Known rows, with every way that one mark hangs from another
J_253(J_165 J_201): [-2.756 -0.213 -1.276 -3.528 -2.607  2.311  0.568  0.257 -1.510 -0.671
  1.427  1.338 -3.502 -2.045  2.569 -0.874 -1.984  0.013  0.182 -1.152
 -1.156 -0.024 -0.826  0.872  4.169]
J_201(J_668): [-0.810  0.858  0.736 -1.428 -1.798  0.270 -1.271 -0.095 -0.561 -0.286
 -1.439  1.878  1.773 -1.295  2.506 -0.945 -0.755 -1.216  3.803  0.030
  0.025  0.440  2.615  0.490  1.248]
J_668(J_201 J_483(J_276 J_820)): [ 1.164 -0.310 -0.747  0.112 -1.452 -0.647 -1.040 -0.020 -4.229 -2.059
 -3.948  0.430  3.938  3.470  1.003 -3.683 -0.159 -1.711  1.865  2.782
 -4.596 -0.989  2.711  3.588  4.517]
J_570(J_165(J_253(J_201(J_668)) J_764)): [-0.609  0.866  1.789 -6.158 -2.240  0.919 -2.189  1.539  1.390  0.262
  0.614  2.128 -1.144 -4.260  3.382 -1.164 -2.794 -0.024  1.535 -2.143
  2.571  1.769  0.376 -1.069 -3.771]
J_820(J_201(J_668)): [ 0.162  1.868  1.828 -2.409 -2.781  0.934 -3.204 -0.900 -1.148 -0.200
 -2.804  2.926  4.473  1.197  2.939 -0.430 -0.481 -0.878  5.477 -0.487
  0.199  1.158  2.145  0.227  1.200]
J_483(J_276 J_820): [ 0.071  0.169 -2.680  0.797 -1.174 -1.504  1.798  0.179 -3.955 -2.513
 -2.295  0.058  0.996  0.561  1.929 -2.671 -0.423 -1.038  0.235  1.557
 -1.670 -1.330  1.114  1.359  3.734]
J_165(J_253 J_570): [-0.660  0.496 -1.173 -0.942 -0.456 -0.785  0.508  1.909 -0.740  0.503
  2.822  3.087 -3.329  0.260  2.897 -1.624 -2.663  0.294  0.882 -1.312
  1.532 -0.289 -1.903 -0.167 -2.203]
J_764(J_165(J_253(J_201(J_668 J_820)) J_570)): [-1.880  0.952  1.084 -1.128 -3.653  0.243 -1.647  1.121 -1.138  1.483
  0.316  2.945 -5.879 -2.787  3.271 -0.776 -2.524 -0.840  7.846 -1.318
  0.145  1.956 -5.130  0.633 -5.842]
J_253(J_165(J_570)): [-2.965  0.764 -2.085 -1.346 -0.635  0.400  0.661  0.639 -1.668 -0.255
  2.728  2.214 -5.391 -0.574  2.822  0.013 -2.384  0.713 -3.748 -1.056
 -0.059 -0.309 -1.685 -0.229  3.359]
J_764(J_165): [-1.203  0.153 -1.256  2.442  0.818  0.332  0.809  1.062 -2.337 -0.149
  0.601  0.850 -3.131 -5.914  2.487 -1.856 -1.665 -0.368 -0.681 -1.548
  1.695 -0.320  0.141  1.477 -1.386]
J_483(J_276 J_668): [-0.081 -0.255 -2.446  0.953 -1.704 -1.541  2.409 -0.497 -3.277 -2.210
 -1.841  0.336  2.803  1.046  2.351 -2.705 -0.413 -1.265  0.253 -0.300
 -1.719 -2.697  4.281  1.275  3.031]
J_820(J_201(J_668(J_483))): [ 0.692  1.114  1.870 -2.010 -2.675 -0.394 -4.186 -0.683 -1.153 -0.342
 -4.926  2.632  5.717  1.893  1.984 -1.041  0.290 -1.665  4.832  0.069
 -1.381  0.750  3.010  1.705  3.091]
J_253(J_165(J_570 J_764) J_201): [-3.522  0.437 -1.389 -4.403 -1.792  1.821  1.018  0.179 -0.613 -0.527
  3.011  1.326 -7.526 -1.886  3.183  0.438 -4.148  0.681 -3.403 -2.607
 -0.549 -0.219 -2.254 -1.058  3.589]
J_570(J_165(J_253)): [-0.217  0.579 -0.563 -2.241  0.432 -0.473 -0.408  2.689 -0.601  0.289
  1.808  1.915 -0.883 -4.048  2.964 -2.250 -1.541  0.693 -1.604 -1.149
  3.522  0.865 -0.249 -0.041 -2.746]
J_276(J_483(J_668)): [-0.675  0.343 -1.856  0.060 -1.210 -0.261  0.947 -0.408 -3.950 -1.451
 -2.238 -0.429  3.411  0.853  2.428 -2.874 -0.885 -1.489  0.571 -1.345
 -1.850 -3.470  5.204 -0.093  4.975]
J_570(J_165(J_253 J_764)): [-0.414  0.629 -0.508 -3.788  1.156 -0.582 -0.836  2.540  0.718 -0.059
  1.889  1.035 -2.156 -5.802  3.255 -1.448 -2.369  0.794 -3.928 -2.220
  4.493  0.634  0.659 -1.067 -2.640]
J_253(J_165(J_764) J_201(J_820)): [-3.534  0.179 -0.933 -5.594 -2.807  2.032 -0.129 -0.234 -0.240 -0.799
 -0.663 -0.556 -5.376 -4.253  2.974  0.536 -2.014 -0.439  0.758 -1.113
 -0.913  0.885 -1.362 -0.062  5.415]
J_201(J_820): [-1.431  0.484 -0.552 -0.987 -1.276  0.163  0.092  0.174 -1.381 -0.310
 -1.870 -0.519 -0.638 -2.337  2.558 -1.010 -0.514 -1.167  3.775  0.549
 -0.244  0.809  0.231  0.839  3.038]
J_201(J_668 J_820): [-1.319  1.172  1.041 -1.887 -2.674  0.064 -1.952 -0.435 -0.471  0.012
 -3.392  0.725  1.265 -1.591  2.676 -0.264  0.027 -1.756  6.635  1.071
 -0.751  1.619  1.218  0.557  2.121]
J_820(J_201): [ 0.038  1.211  0.225 -1.300 -1.300  1.083 -1.256 -0.239 -2.017 -0.495
 -1.356  1.811  2.629  0.316  2.887 -1.100 -1.003 -0.268  2.562 -1.040
  0.677  0.379  1.207  0.504  2.182]
J_201(J_668(J_483) J_820): [-0.749  0.341  1.042 -1.609 -2.580 -1.292 -2.826 -0.233 -0.504 -0.157
 -5.566  0.417  2.517 -0.998  1.717 -0.897  0.825 -2.562  5.986  1.785
 -2.327  1.253  1.995  2.004  3.645]
J_483(J_820): [-0.537  0.897 -1.497  0.187 -0.637 -0.027  0.564  0.822 -3.255 -1.380
 -0.990  0.301  0.954  0.565  2.414 -2.073 -0.937 -0.600  2.091  0.061
 -1.068 -0.125 -0.124  0.425  1.643]
J_201(J_668(J_483(J_276 J_820))): [ 0.769  0.030 -1.106  0.270 -2.467 -2.787 -1.157 -0.300 -3.141 -2.381
 -6.108  0.917  4.209  2.166  1.053 -2.529  0.907 -2.474  2.310  2.801
 -3.719 -0.975  2.864  2.526  4.517]
J_483(J_276 J_820(J_201(J_668))): [ 1.043  1.831  0.069 -1.239 -3.626 -0.784 -2.255 -1.240 -3.734 -2.274
 -5.458  2.232  5.480  3.756  2.427 -1.332  0.407 -1.407  4.750  1.500
 -1.960  0.201  1.625  0.823  2.899]
J_165(J_253): [-0.179 -0.084 -1.100 -1.390 -0.452 -0.568  0.122  1.884 -0.328 -0.055
  1.131  2.419 -0.489 -1.909  2.577 -2.105 -1.311 -0.210  2.252 -0.785
  1.810 -0.438  0.150  0.760 -1.125]

Rows
[ 0.172  1.371 -0.511 -0.374 -1.833  1.241 -1.214 -0.438 -6.003 -1.807
 -2.881 -0.495  5.999  5.747  2.452 -3.759 -1.044 -1.405  3.858 -0.236
 -4.833 -2.463  4.467  0.162  3.471] : J_276(J_483(J_668(J_201) J_820))
[-1.118  0.781  1.223 -4.893 -3.040  0.510 -1.176  0.787  1.190  0.470
  1.493  3.376 -3.543 -0.233  3.316 -0.424 -3.867 -0.392  4.218 -2.387
  0.558  0.623 -1.432 -1.149 -2.902] : J_165(J_253(J_201(J_668)) J_570 J_764)
[ 0.355  2.602  1.307 -1.829 -3.126  0.668 -3.568 -0.584 -3.047 -1.115
 -4.078  2.386  5.529  3.764  2.897 -0.830 -0.093 -0.951  6.574  0.037
 -1.403  1.445  0.413 -0.074  0.610] : J_483(J_820(J_201(J_668)))
[-0.059  0.126  1.903 -5.837 -2.077 -0.417 -3.030  1.724  1.340  0.152
 -1.520  1.850  0.165 -3.656  2.418 -1.729 -2.003 -0.773  0.812 -1.530
  1.020  1.425  1.102  0.409 -1.931] : J_570(J_165(J_253(J_201(J_668(J_483))) J_764))
[-0.900  0.545 -1.123 -2.302  0.333 -0.898  0.345  1.822  0.511  0.109
  2.873  2.233 -4.451 -1.661  3.159 -0.850 -3.506  0.420 -1.379 -2.297
  2.413 -0.554 -1.255 -1.118 -1.952] : J_165(J_253 J_570 J_764)
[-0.550  0.148  0.147 -3.797 -1.625  1.142  0.013  2.293 -0.872  0.411
  2.218  1.801 -1.553 -3.212  3.100 -2.659 -2.433  0.483  1.109 -1.673
  2.179  1.217 -1.447  0.175 -2.821] : J_570(J_165(J_253(J_201)))
[ 0.200 -0.642  0.132 -1.110 -2.076 -0.607 -1.519 -0.669 -2.270 -0.938
 -4.851 -0.358  2.562  0.438  1.229 -2.698  0.292 -2.234  3.586  3.271
 -3.665 -0.156  3.152  3.761  6.137] : J_668(J_201(J_820) J_483(J_276))
[-1.211  1.191  2.163 -6.878 -3.133  0.625 -2.868  1.195  1.360  0.513
 -1.293  0.997 -1.645 -4.826  3.547 -0.568 -1.962 -0.591  4.548 -1.050
  1.851  2.948 -0.930 -1.088 -2.735] : J_570(J_165(J_253(J_201(J_668 J_820)) J_764))
[-1.172  0.142 -0.377 -3.893 -1.651  0.647  0.776  1.443  0.182  0.242
  3.152  2.334 -5.272 -1.049  3.276 -1.156 -4.400  0.287  1.414 -2.889
  1.035 -0.150 -2.414 -0.834 -2.078] : J_165(J_253(J_201) J_570 J_764)
[-1.190  0.566  0.523 -5.897 -1.655  0.689 -0.797  1.846  0.511  0.256
  0.304 -0.161 -3.390 -5.649  3.461 -1.254 -2.553 -0.005  1.663 -1.694
  2.328  2.199 -1.968 -0.816 -1.655] : J_570(J_165(J_253(J_201(J_820)) J_764))
[-0.398  0.040  1.370 -1.628 -1.497  0.785 -2.703 -0.027 -1.559  0.114
 -3.348 -0.212  2.449  0.462  1.698 -2.171 -0.262 -1.810  5.358  1.845
 -3.181  1.143  1.836  2.936  4.065] : J_668(J_201(J_820) J_483)
[-3.381  1.074  0.301 -5.489 -3.266  1.748 -1.097 -0.515  0.242 -0.266
  1.310  2.480 -5.745 -0.774  3.217  1.145 -3.662  0.059 -0.714 -2.082
 -1.088  0.605 -1.172 -1.299  2.661] : J_253(J_165(J_570 J_764) J_201(J_668))
[-0.190  0.354  0.924 -1.868 -3.905  0.099 -1.864 -0.042 -2.649 -1.129
 -4.324  1.105  3.407  2.694  1.588 -2.355 -0.614 -2.138  6.922  0.693
 -4.597  0.600  0.407  1.897  2.486] : J_253(J_201(J_668(J_483(J_820))))
[-4.074  0.713 -1.078 -4.998 -2.798  1.556  0.282 -0.180 -0.605 -0.285
  1.004  0.097 -8.077 -2.367  3.313  1.074 -3.377  0.093 -0.600 -1.604
 -1.281  1.057 -3.675 -1.022  4.727] : J_253(J_165(J_570 J_764) J_201(J_820))
[-1.390 -0.210 -0.469 -0.750 -2.302  0.602 -0.096  1.703 -1.561  0.691
  0.035  1.247 -5.034 -5.510  2.880 -1.900 -1.735 -0.775  6.453 -1.399
  0.970  1.112 -3.920  1.835 -3.770] : J_764(J_165(J_253(J_201(J_820))))
[-0.655  0.237  0.208 -5.355 -0.736  0.925 -0.226  2.186  0.469  0.063
  2.184  1.048 -2.976 -4.991  3.342 -1.770 -3.346  0.620 -1.243 -2.673
  3.110  1.004 -0.627 -0.841 -2.539] : J_570(J_165(J_253(J_201) J_764))
[ 0.706 -0.603 -2.658  1.192 -1.038 -2.608  0.952  0.323 -4.055 -2.616
 -4.538 -0.129  2.421  1.260  0.964 -3.205  0.446 -1.817 -0.451  2.239
 -3.195 -1.724  1.788  2.817  5.272] : J_668(J_483(J_276 J_820))
[ 1.143  1.470 -1.961  0.634 -2.997 -1.249  0.132 -0.891 -5.874 -3.053
 -4.434  0.843  6.655  5.807  2.797 -2.545  0.225 -1.079  3.254 -0.243
 -3.233 -1.760  2.049  0.682  2.568] : J_483(J_276 J_668 J_820(J_201))
[ 0.460  2.378  0.634 -2.125 -3.034  0.601 -3.775 -1.238 -4.317 -1.483
 -5.666  1.433  6.009  3.756  2.468 -1.636  0.013 -1.613  4.970  0.400
 -2.109 -0.576  2.522 -0.524  4.966] : J_276(J_483(J_820(J_201(J_668))))
[-3.325  0.126 -1.031 -4.119 -3.570  2.002  0.081 -0.082 -1.568 -0.456
 -0.652  0.219 -4.030 -2.424  2.743 -0.261 -1.184 -0.604  3.114 -0.135
 -1.886  1.086 -2.202  0.984  5.390] : J_253(J_165 J_201(J_820))
[-0.545 -0.001  1.210 -4.497 -3.023 -0.757 -2.010  0.966  1.032  0.350
 -0.522  3.036 -2.127  0.466  2.349 -1.094 -3.141 -1.137  3.678 -1.718
 -1.042  0.189 -0.692  0.397 -1.280] : J_165(J_253(J_201(J_668(J_483))) J_570 J_764)
[-1.167  0.534  1.620 -6.181 -4.021  0.528 -2.234  0.396  1.539  0.140
 -2.145  1.436 -1.408 -2.833  3.131 -0.318 -1.784 -1.477  8.469 -0.849
  0.178  1.689 -0.855 -0.287 -1.204] : J_165(J_253(J_201(J_668 J_820)) J_764)
[ 0.475 -0.393 -0.367 -1.315 -4.405 -1.193 -0.623 -0.744 -3.397 -2.225
 -5.666  0.932  3.424  2.825  1.140 -2.907  0.023 -2.609  4.960  2.166
 -5.144 -0.616  1.688  2.799  4.289] : J_253(J_201(J_668(J_483(J_276 J_820))))
[-3.100  0.851 -2.022 -2.905  0.005  0.405  0.293  0.493 -0.385 -0.613
  2.658  1.466 -6.767 -2.530  3.086  0.792 -3.197  0.819 -6.114 -1.979
  0.830 -0.526 -0.855 -1.252  3.492] : J_253(J_165(J_570 J_764))
[-1.330 -0.004 -0.851  0.493 -1.377  0.555  1.005  2.088 -2.041  1.014
  3.835  3.185 -7.095 -3.014  3.043 -2.062 -3.874  0.411  2.337 -2.902
  1.318  0.039 -4.776  0.944 -5.507] : J_764(J_165(J_253(J_201) J_570))
[-0.143  0.448 -0.259 -0.626 -3.054  0.098 -0.147 -1.189 -3.406 -1.439
 -3.551 -0.354  3.919  2.600  2.618 -2.459 -0.231 -1.820  5.310  1.448
 -3.789 -0.914  3.732  2.022  2.809] : J_483(J_276 J_668(J_201(J_820)))
[-3.460  0.850  0.650 -6.575 -4.306  1.798 -2.209 -0.846  0.686 -0.596
 -2.175  0.592 -3.676 -3.585  3.053  1.351 -1.534 -1.137  3.536 -0.570
 -1.472  1.644 -0.402 -0.297  4.292] : J_253(J_165(J_764) J_201(J_668 J_820))
[-0.471 -0.364  1.455 -2.543 -3.622  0.489 -1.664 -0.286 -0.788 -0.277
 -3.077  1.607  2.310  0.226  1.658 -1.926 -0.911 -2.094  5.760  0.089
 -2.979  0.436  2.050  2.268  2.861] : J_253(J_201(J_668(J_483)))
[ 0.464 -0.693 -0.497 -0.412 -2.204 -2.447 -0.955 -0.548 -1.222 -1.511
 -4.940  1.518  3.305 -0.439  1.052 -2.153  0.608 -2.356  1.234  2.261
 -2.158 -1.194  4.472  2.943  5.076] : J_201(J_668(J_483(J_276)))
[ 0.755 -0.939 -0.145 -0.387 -1.151 -0.323 -0.869 -0.267 -2.291 -1.138
 -2.793  0.843  3.147  0.855  1.072 -3.326 -0.433 -1.665  0.684  2.243
 -2.986 -1.235  4.522  3.824  5.046] : J_668(J_201 J_483(J_276))
[ 1.303  0.340  0.626 -1.392 -3.226 -1.691 -2.940 -1.408 -1.847 -1.504
 -6.361  2.628  5.980  1.841  1.513 -1.551  0.878 -2.121  2.919  1.562
 -1.965 -0.448  4.031  2.671  5.165] : J_820(J_201(J_668(J_483(J_276))))
[-2.969 -0.139 -1.268 -4.996 -1.894  2.188  0.493  0.154 -0.320 -1.030
  1.413  0.803 -4.935 -3.938  2.865 -0.131 -2.837  0.127 -2.025 -2.132
 -0.209 -0.252 -0.149 -0.115  4.558] : J_253(J_165(J_764) J_201)
